Each row comes from the steps of one walk. Every step used is in the known rows, and no mark comes twice. Write the walk behind each row, first mark first.
Known rows:
X, P, D, N, W: [-0.10 -0.19 -0.18  0.10  0.01 -0.05 -0.40  0.31  0.02 -0.49 -0.17 -0.63
 -0.10  0.12 -0.10  0.77 -0.10]
D, P: [ 0.09  0.03  0.27 -0.25  0.17  0.18  0.11  0.13 -0.02 -0.09  0.03 -0.13
  0.02 -0.10 -0.11 -0.04 -0.07]
N, X, P, H: [-0.07 -0.08 -0.46  0.13  0.16 -0.01  0.09  0.10  0.29 -0.16 -0.08 -0.01
 -0.07  0.14  0.41  0.35 -0.02]
X, P, H: [ 0.05 -0.11 -0.37  0.18 -0.09  0.05  0.21  0.10  0.20 -0.32 -0.16  0.07
  0.13  0.03  0.19  0.21  0.10]
W, P: [ 0.01  0.11 -0.32 -0.05 -0.10 -0.17  0.08 -0.15  0.18 -0.30 -0.07 -0.07
  0.17  0.08  0.04 -0.07 -0.05]
X, P, W: [-0.04 -0.15 -0.41  0.13 -0.09 -0.14  0.01  0.12  0.08 -0.21 -0.18 -0.29
 -0.26  0.27  0.16  0.49 -0.16]
X, P, D: [ 0.21 -0.17 -0.34  0.12 -0.02  0.06 -0.26  0.16  0.11 -0.46  0.14 -0.25
 -0.01  0.16  0.26  0.40  0.06]
P, W, N, H: [-0.01  0.14 -0.21 -0.22 -0.09 -0.06 -0.50  0.00  0.23 -0.29 -0.46 -0.21
  0.25 -0.04 -0.41 -0.28 -0.07]
H, N, D, P: [ 0.09  0.46  0.37 -0.59  0.28  0.50 -0.15 -0.14  0.20  0.29  0.17 -0.38
 -0.16 -0.02 -0.02 -0.12  0.01]
P, W: [-0.06 -0.03 -0.10  0.08 -0.10 -0.02 -0.16 -0.01 -0.05 -0.07 -0.22 -0.17
 -0.13  0.06 -0.16  0.29 -0.16]
N, X: [-0.15  0.03 -0.10 -0.05  0.25 -0.04 -0.11  0.00  0.11  0.16  0.09 -0.07
 -0.21  0.11  0.22  0.14 -0.10]
N, X, P, D: [ 0.07 -0.14 -0.42  0.08  0.24  0.02 -0.40  0.16  0.23 -0.29  0.26 -0.31
 -0.20  0.27  0.48  0.53 -0.04]
N, H: [ 0.24  0.17  0.05 -0.26  0.18  0.11 -0.35 -0.16  0.11 -0.10 -0.04 -0.01
 -0.01  0.03 -0.14 -0.26 -0.03]
X, P: [ 0.05 -0.10 -0.29  0.07  0.00 -0.11  0.18  0.13  0.11 -0.13  0.02 -0.12
 -0.13  0.20  0.33  0.24 -0.01]
N, W, P: [-0.25  0.22 -0.45 -0.13 -0.01 -0.26 -0.11 -0.05  0.18 -0.15 -0.15 -0.37
  0.03  0.29 -0.12  0.08 -0.16]
H, N: [ 0.16  0.21  0.15 -0.33  0.20  0.05 -0.15 -0.14  0.00  0.38  0.04  0.00
 -0.10 -0.06  0.18 -0.05  0.01]
W, P, H, N, X: [ 0.07  0.37 -0.36 -0.30  0.25  0.00 -0.16 -0.33  0.38  0.02 -0.11  0.04
  0.13  0.00  0.31  0.02 -0.05]
H, N, X, P, W: [-0.01  0.07 -0.36 -0.23  0.36 -0.14 -0.26 -0.01  0.18  0.36 -0.05 -0.39
 -0.56  0.34  0.55  0.60 -0.25]
D, P, W, N, X: [-0.34  0.06 -0.08 -0.27  0.16 -0.01 -0.15  0.30  0.19 -0.12 -0.28 -0.38
  0.10 -0.07 -0.17  0.12 -0.24]

Which walk is each row?
[ 0.19  0.04 -0.36  0.03 -0.13  0.01 -0.36 -0.11  0.21 -0.65  0.07 -0.17
  0.30  0.06 -0.01  0.10  0.02] -> W, P, D
[-0.06  0.32 -0.06 -0.32  0.16  0.11 -0.31 -0.06  0.08  0.33 -0.22 -0.11
  0.00  0.01 -0.12  0.09  0.01] -> P, H, N, W
[ 0.10  0.36 -0.35 -0.39  0.12 -0.04 -0.70 -0.15  0.20 -0.11  0.02 -0.49
  0.03  0.20 -0.01  0.20 -0.10] -> H, N, W, P, D
[ 0.14 -0.30 -0.06  0.20 -0.07  0.03 -0.21  0.21  0.02 -0.68 -0.09 -0.35
  0.05 -0.11  0.08  0.61  0.02] -> X, P, D, N
[-0.30  0.09 -0.24  0.04 -0.18 -0.13 -0.04 -0.04  0.18 -0.57 -0.57 -0.28
  0.35 -0.10 -0.44  0.30 -0.12] -> D, N, W, P, H
[-0.18  0.04  0.01 -0.23 -0.08  0.02 -0.02  0.30  0.07 -0.28 -0.37 -0.32
  0.26 -0.16 -0.39 -0.03 -0.12] -> D, P, W, N
[-0.17 -0.20 -0.20  0.20  0.10 -0.02  0.15  0.13  0.21 -0.38 -0.31 -0.10
  0.02 -0.10  0.23  0.59 -0.06] -> D, N, X, P, H
[ 0.28  0.24  0.34 -0.48  0.24  0.39 -0.01 -0.03  0.07  0.07 -0.10  0.06
  0.17 -0.28 -0.04 -0.11  0.04] -> D, P, H, N
[-0.12 -0.08 -0.39  0.02  0.27 -0.16  0.04  0.11  0.20  0.04  0.12 -0.19
 -0.31  0.31  0.54  0.37 -0.12] -> N, X, P
[-0.21  0.22 -0.52 -0.04 -0.14 -0.12 -0.09 -0.07  0.27 -0.35 -0.33 -0.16
  0.28  0.14 -0.26  0.06 -0.07] -> N, W, P, H
[ 0.23  0.10 -0.23 -0.17  0.09  0.09  0.06 -0.04  0.20  0.04 -0.12  0.06
  0.01  0.01  0.39  0.16  0.12] -> X, P, H, N
[-0.40  0.02 -0.37 -0.02  0.00 -0.19 -0.28  0.17  0.20 -0.02 -0.32 -0.27
  0.04  0.03 -0.08  0.14 -0.17] -> P, W, N, X
[ 0.16  0.04  0.33 -0.16  0.11  0.08 -0.31 -0.12  0.04 -0.31 -0.28 -0.11
  0.03 -0.21 -0.33 -0.02 -0.09] -> D, N, H
[-0.26 -0.01 -0.27  0.02 -0.25 -0.17 -0.15  0.19  0.09 -0.20 -0.41 -0.20
  0.26 -0.08 -0.29  0.00 -0.05] -> P, W, N
[-0.07  0.30  0.03 -0.43  0.27 -0.04 -0.34 -0.02 -0.01  0.53 -0.04 -0.29
 -0.25  0.17  0.01  0.10 -0.10] -> H, N, W
[ 0.02  0.23  0.05 -0.36  0.44  0.01 -0.27 -0.14  0.11  0.54  0.16 -0.09
 -0.29  0.07  0.39  0.10 -0.10] -> H, N, X
[-0.13  0.20  0.10 -0.19 -0.01  0.43 -0.15  0.00  0.18 -0.13 -0.10 -0.56
 -0.18  0.10 -0.36  0.20 -0.15] -> N, D, P, W
[-0.08  0.25  0.21 -0.28  0.10  0.45  0.00  0.01  0.22 -0.07  0.09 -0.38
 -0.06  0.02 -0.21 -0.08  0.01] -> N, D, P
[ 0.06  0.24 -0.02 -0.27  0.34  0.17 -0.26 -0.17  0.19  0.31 -0.03  0.09
 -0.05 -0.08  0.25  0.08  0.00] -> P, H, N, X
[ 0.05  0.12 -0.42  0.06 -0.20 -0.02  0.11 -0.19  0.27 -0.52 -0.26  0.14
  0.42 -0.08 -0.08 -0.07  0.05] -> W, P, H
[-0.43  0.21 -0.33 -0.02 -0.33  0.12 -0.27  0.05  0.34 -0.18 -0.33 -0.46
  0.17  0.03 -0.40 -0.06  0.03] -> P, W, N, D
[ 0.12 -0.18  0.24  0.13 -0.08  0.16 -0.41  0.08 -0.09 -0.54 -0.11 -0.23
  0.15 -0.28 -0.24  0.38  0.03] -> P, D, N
[ 0.19  0.22  0.07 -0.23  0.07  0.22 -0.13 -0.17  0.09  0.16 -0.15  0.16
  0.15 -0.20  0.05 -0.06  0.11] -> P, H, N
[-0.03 -0.15  0.15  0.11  0.17  0.12 -0.52  0.05  0.02 -0.37  0.00 -0.31
 -0.02 -0.19 -0.04  0.52 -0.11] -> P, D, N, X
